What can hang from each mark
z565: z477
z477: z408 z565
z408: z754 z944
z663: z408
z754: z408
z609: z331 z477 z944
z331: z408 z565
z944: z565 z609
z448: z408

Every row comes from one small tree of marks. The marks that hang from a mark follow it in brackets, in the order of their numbers. Every link used is in the known rows. Which tree was each row made from?
In the rows, 128 means zero.
Known rows
z944[z565 z609[z331 z477[z408]]]: [121  93  62 178  73 140 160  46 122 131 165 175 110 112 150 143 103  61
  64]
z754[z408[z944[z565]]]: [152 163 118 130 127 142 132 110 133 119 183 163  86 155 175 151 119  89
  97]
z609[z331 z477[z408]]: [ 99 104 102 184  97  96 151  84 106 149 116 142 150 121 189 158 116 107
  89]
z331[z565[z477[z408[z754 z944]]]]: [169 177 111 139 107  95 129 120 118  92  99 139  91 154 168 160 102 133
 145]
z448[z408[z754 z944[z565[z477] z609[z331]]]]: [159 161  67 127  87 152 113  86 130 137 157 142 112 129 185 123 102  39
  96]
z663[z408[z754 z944[z565[z477] z609[z331]]]]: [148 125  72 111  92 136 123 113 114 173 146 170  82 131 162 143 135  92
  76]
z663[z408[z754 z944]]: [144 131 104  99 115 125 110 148 116 173 134 157 104 140 163 138 143 116
  95]
z609[z331 z944[z565]]: [129 112  69 134 130 163 134  85 121 145 137 168 140 103 171 127 125  60
  73]
z754[z408[z944]]: [140 164 133 124 133 139 119 119 134 140 172 159 103 152 172 154 120  99
 102]
z331[z565]: [151 146 128 147 121 109 124 144 139  85 107 142 116 148 156 135 113 134
 138]
z331[z408[z754 z944[z609]] z565[z477]]: [183 177 110 134 112 107  85 134 140 112 133 176 103 182 202 180  90 110
 105]
z477[z408[z754 z944[z609[z331]]] z565]: [168 130  91 115 127 112 132  88 105 129 154 160 115 140 170 117 129  87
  82]
z331[z408[z754 z944]]: [159 149 124 113 144 125  88 150 132 138 155 161 133 172 190 150 118 108
  85]
z448[z408]: [117 136 118 129 105 128 130 114 139 118 124 113 111 126 164 114 119  85
 138]
z609[z477 z944[z565]]: [146 118  76 160 102 140 126  69 122 148 151 169 173 110 159 174  98  64
 105]
z331[z408[z754 z944] z565]: [182 167 124 133 137 107  84 166 144  94 134 175 121 191 218 158 102 113
  96]
z944[z565]: [154 126  96 141 114 136 155 111 125  86 149 134  97 132 133 123 123 108
 116]
z477[z408[z754] z565]: [170 125 114 126 130  81 143 108 106  91 127 128 101 148 154 119 137 127
 119]
z565[z477[z408[z944]]]: [134 165 112 114 109 112 150  90  98 138 116 124  83 130 143 162 113 129
 145]

Write each row's tree
[193 155  67 115 113 170  98 102 126 148 190 177 138 139 145 129 105  59
  68]
z408[z754 z944[z565 z609]]
[156 131  70 137  78 139 153  55 120 116 157 155  64 122 112 145 103  85
 104]
z944[z565[z477[z408[z754]]] z609]
[136 153 117 150 112 137 113  98 140 148 175 183 115 149 188 166 105  78
  81]
z754[z408[z944[z609[z331[z565] z477]]]]
[180 143 104 111 137  99 135 107 100 109 145 143 112 151 171 121 132 107
 106]
z477[z408[z754 z944] z565]
[189 184 118 135 122  94  91 150 133  96 120 162 105 188 214 181  96 127
 118]
z331[z408[z754 z944] z565[z477]]
[153 140 116 112 134 138  83 134 139 152 168 176 132 165 178 149 112  92
  73]
z331[z408[z754 z944[z609]]]
[150 157  91 114 101 154  96 105 139 152 158 144 134 132 173 117 105  46
 102]
z448[z408[z754 z944[z609]]]
[147 116  86 178 106  86 136  86  96 142 135 149 166 134 212 153 120  96
  79]
z609[z331 z477[z408[z754 z944] z565]]
[119 120  98 148  98 140 121  91 138 146 128 162 119 115 136 136 111  97
  95]
z944[z609[z331[z565[z477]]]]
[134 145 101 110 124 134 161  96 106 117 147 153  84 138 158 126 118  93
 102]
z477[z408[z944[z565]]]
[163 135 112 129 127 122  86 125 135 147 171 175 147 166 189 160 110  92
  76]
z331[z408[z754 z944[z609[z477[z565]]]]]
[160 143  75 116 118 145 131  77 115 132 134 157 111 116 142 152 111  77
 114]
z609[z944[z565[z477[z408[z754]]]]]
[148 116  92 115  99 121 107 122 119 183 150 171 119 134 161 148 135 100
  86]
z663[z408[z754 z944[z609[z477[z565]]]]]
[138 144 115 146 117 135 118  91 134 153 184 175 119 144 182 160 115  79
  82]
z754[z408[z944[z609[z331 z477[z565]]]]]
[138 109  52 173  98 126 135  53 106 154 137 179 162 112 203 166 103  48
  59]
z609[z331 z477[z408[z754]] z944[z565]]
[155 130  78 106  92 136 121 116 116 169 150 168  80 134 150 146 131  96
  88]
z663[z408[z754 z944[z565[z477] z609]]]
